Each row was made from one path, in order. Every step used is in the known rows, and no mark comes twice. Write each row's path.
Known rows
leso bidod: [ 0.01 -0.02  0.03 -0.01  0.33 -0.15 -0.03  0.26  0.07 -0.02  0.28  0.22
 -0.25 -0.10  0.08  0.05  0.01  0.06  0.01]
patad bidod labu vimig zifu: [-0.01 -0.45 -0.16  0.12 -0.30  0.10  0.06 -0.62 -0.15 -0.03  0.25 -0.36
 -0.26 -0.14  0.14 -0.28 -0.08  0.26 -0.16]
labu vimig patad: [ 0.09  0.12  0.01  0.38  0.02  0.23  0.35 -0.01 -0.06  0.44 -0.12  0.22
 -0.22  0.10  0.34 -0.18 -0.03 -0.21 -0.01]
leso bidod labu vimig patad: [ 0.18  0.01  0.06 -0.05 -0.19  0.08  0.36  0.21  0.15  0.26  0.03  0.21
 -0.65 -0.02  0.12 -0.40  0.03 -0.24 -0.18]
patad bidod zifu vimig labu: [-0.04 -0.16 -0.04 -0.21 -0.15 -0.10 -0.28 -0.16 -0.32  0.05 -0.07 -0.28
  0.27 -0.11 -0.14  0.17  0.01 -0.39  0.14]
labu vimig leso bidod: [ 0.04  0.07  0.04  0.29  0.02  0.09  0.38  0.22  0.36 -0.27  0.13  0.20
 -0.45  0.05 -0.02 -0.22 -0.01  0.32 -0.09]
patad bidod zifu vimig: [-0.14 -0.09 -0.11 -0.14  0.00 -0.02 -0.20 -0.27 -0.29 -0.03 -0.07 -0.16
  0.46  0.01 -0.23  0.20 -0.05  0.08  0.16]
zifu vimig leso: [-0.10  0.23  0.09  0.15 -0.14 -0.14  0.02  0.07  0.09 -0.46 -0.07  0.10
  0.21  0.05  0.11  0.14 -0.05  0.01  0.12]
leso bidod labu vimig zifu: [-0.01 -0.27 -0.08 -0.02 -0.13  0.10  0.02  0.07  0.26 -0.19  0.55 -0.15
 -0.75 -0.30  0.16 -0.33 -0.02  0.24 -0.19]
zifu vimig patad: [-0.02  0.33  0.09  0.14 -0.03 -0.02  0.01  0.20 -0.21  0.10 -0.13  0.24
  0.17  0.08  0.26  0.03 -0.02 -0.32  0.18]
labu bidod zifu: [-0.02 -0.16 -0.23 -0.04  0.30  0.05 -0.33 -0.11  0.17  0.21  0.04 -0.39
  0.19  0.02  0.08  0.25  0.00  0.21 -0.07]
leso bidod zifu vimig: [-0.07  0.07 -0.05 -0.35  0.18  0.02 -0.24  0.39  0.09 -0.11  0.28 -0.02
  0.07 -0.15 -0.21  0.25 -0.05  0.07  0.03]
labu vimig leso bidod patad: [ 0.35  0.16  0.15  0.17  0.10  0.16  0.55 -0.02  0.27 -0.49  0.27  0.34
 -0.39  0.07 -0.21 -0.43 -0.08  0.19  0.14]
patad bidod: [-0.09 -0.22 -0.04  0.16  0.06 -0.17  0.01 -0.35 -0.28  0.09 -0.04  0.02
  0.20  0.08  0.00  0.06  0.04  0.07  0.06]
zifu vimig leso bidod: [-0.03  0.25  0.06  0.05 -0.06 -0.17  0.07  0.41  0.21 -0.59  0.08  0.24
 -0.05 -0.01 -0.12 -0.04 -0.02  0.15  0.06]
vimig leso bidod: [-0.07 -0.02  0.09 -0.04  0.12 -0.14  0.08  0.29  0.23 -0.31  0.02  0.27
 -0.36 -0.04 -0.03  0.04  0.06  0.23 -0.09]
leso bidod patad: [ 0.32  0.06  0.17 -0.10  0.45 -0.03  0.11  0.05 -0.02 -0.24  0.38  0.34
 -0.16  0.00 -0.08 -0.17 -0.07 -0.06  0.21]
labu vimig: [ 0.06 -0.05  0.01  0.37  0.09  0.11  0.27 -0.13  0.07  0.13  0.23  0.03
 -0.12  0.07  0.26 -0.03 -0.11  0.00  0.01]
patad bidod labu: [-0.06 -0.41  0.04 -0.18 -0.18 -0.30 -0.01 -0.46 -0.25  0.04 -0.06 -0.15
  0.02  0.00  0.04  0.00  0.14 -0.11 -0.05]
zifu vimig labu bidod leso: [ 0.08 -0.06  0.04  0.47 -0.35 -0.35 -0.16  0.37  0.40 -0.02  0.20 -0.22
  0.43 -0.08  0.15 -0.02  0.07 -0.45 -0.13]
vimig patad: [ 0.01  0.12  0.04  0.11  0.12  0.04  0.00  0.10 -0.15  0.36 -0.21  0.26
 -0.11  0.04  0.31  0.13  0.08 -0.26 -0.07]
bidod labu vimig leso: [ 0.04 -0.16  0.10  0.04 -0.44 -0.04  0.31 -0.16  0.33 -0.25 -0.03 -0.09
 -0.45 -0.01  0.11 -0.10  0.06  0.04 -0.11]

Which path is each row?
[-0.04  0.28  0.00 -0.37  0.13  0.08 -0.16  0.52 -0.04  0.17 -0.09  0.14
 -0.05 -0.08 -0.13  0.06  0.00 -0.14  0.02] | leso bidod zifu vimig patad
[ 0.07  0.04 -0.09  0.41 -0.04  0.16  0.44 -0.35 -0.24  0.43 -0.27  0.17
  0.00  0.14  0.08 -0.35  0.04 -0.08  0.01] | labu vimig patad bidod
[ 0.23  0.09  0.25 -0.09  0.20 -0.03  0.17  0.10  0.11 -0.52  0.13  0.38
 -0.24  0.06 -0.24 -0.19  0.00  0.07  0.13] | vimig leso bidod patad
[ 0.03  0.31 -0.24 -0.05  0.07  0.11 -0.28  0.04  0.06  0.23 -0.19 -0.23
  0.37  0.11  0.04  0.07 -0.03 -0.10  0.04] | labu bidod zifu vimig patad
[ 0.34  0.03 -0.09  0.19  0.37 -0.12 -0.05 -0.32  0.01 -0.17  0.25 -0.01
  0.29  0.11  0.13 -0.16 -0.08 -0.07  0.20] | labu bidod patad
[-0.08  0.05  0.01 -0.21  0.02  0.06 -0.26  0.09 -0.03  0.03  0.13 -0.21
  0.27 -0.02  0.01  0.39 -0.12 -0.01  0.10] | bidod zifu vimig
[-0.17  0.15  0.04 -0.20 -0.18  0.03 -0.20  0.06  0.07 -0.31 -0.11 -0.15
  0.17  0.01 -0.11  0.32 -0.08  0.18  0.03] | bidod zifu vimig leso
[-0.03  0.08  0.13 -0.34 -0.30 -0.31  0.03  0.30  0.30 -0.62  0.10  0.08
 -0.26 -0.09 -0.12 -0.05  0.09 -0.01 -0.04] | zifu vimig leso bidod labu
[-0.01 -0.05  0.16  0.56 -0.36  0.11  0.52 -0.11 -0.09  0.54 -0.25  0.14
  0.11  0.08 -0.07 -0.37  0.10 -0.10 -0.24] | labu vimig patad bidod leso
[-0.07  0.19  0.00 -0.27 -0.02  0.20 -0.20  0.20 -0.17  0.25 -0.23 -0.02
  0.18 -0.02  0.08  0.22 -0.05 -0.24  0.08] | bidod zifu vimig patad
[-0.02 -0.11 -0.09  0.04 -0.06  0.38  0.21 -0.36 -0.24  0.56 -0.32 -0.09
 -0.01  0.11 -0.06 -0.19  0.00  0.01 -0.03] | labu vimig patad bidod zifu
[-0.02  0.23  0.00  0.18 -0.11 -0.08  0.05 -0.16 -0.42  0.12 -0.34  0.20
  0.43  0.15  0.05 -0.15  0.02 -0.24  0.17] | zifu vimig patad bidod
[-0.23 -0.02 -0.04 -0.21 -0.18 -0.04 -0.11 -0.26 -0.17 -0.26 -0.28 -0.21
  0.34  0.10 -0.36  0.17 -0.01  0.24  0.11] | patad bidod zifu vimig leso
[ 0.03 -0.29 -0.17 -0.08  0.11 -0.03 -0.50 -0.01  0.19  0.28  0.07 -0.53
  0.02 -0.08  0.16  0.32  0.00 -0.28 -0.04] | vimig labu bidod zifu
[-0.01  0.09 -0.23 -0.02  0.18 -0.01 -0.39  0.03  0.17 -0.01  0.14 -0.42
  0.48  0.02  0.03  0.19 -0.09  0.08  0.04] | labu bidod zifu vimig
[-0.12 -0.34 -0.13 -0.23  0.17  0.00 -0.19 -0.37 -0.27  0.28 -0.10 -0.22
  0.20 -0.02 -0.14  0.27  0.03  0.15  0.02] | patad bidod zifu
[-0.10 -0.14 -0.07 -0.24  0.06  0.10 -0.10 -0.25 -0.38  0.54 -0.46 -0.05
  0.10  0.03 -0.12  0.09  0.17 -0.04 -0.02] | vimig patad bidod zifu
[-0.14 -0.09  0.02 -0.41  0.15  0.07 -0.15  0.34  0.20 -0.16 -0.04 -0.03
 -0.35 -0.05 -0.23  0.20  0.03  0.32 -0.15] | vimig leso bidod zifu
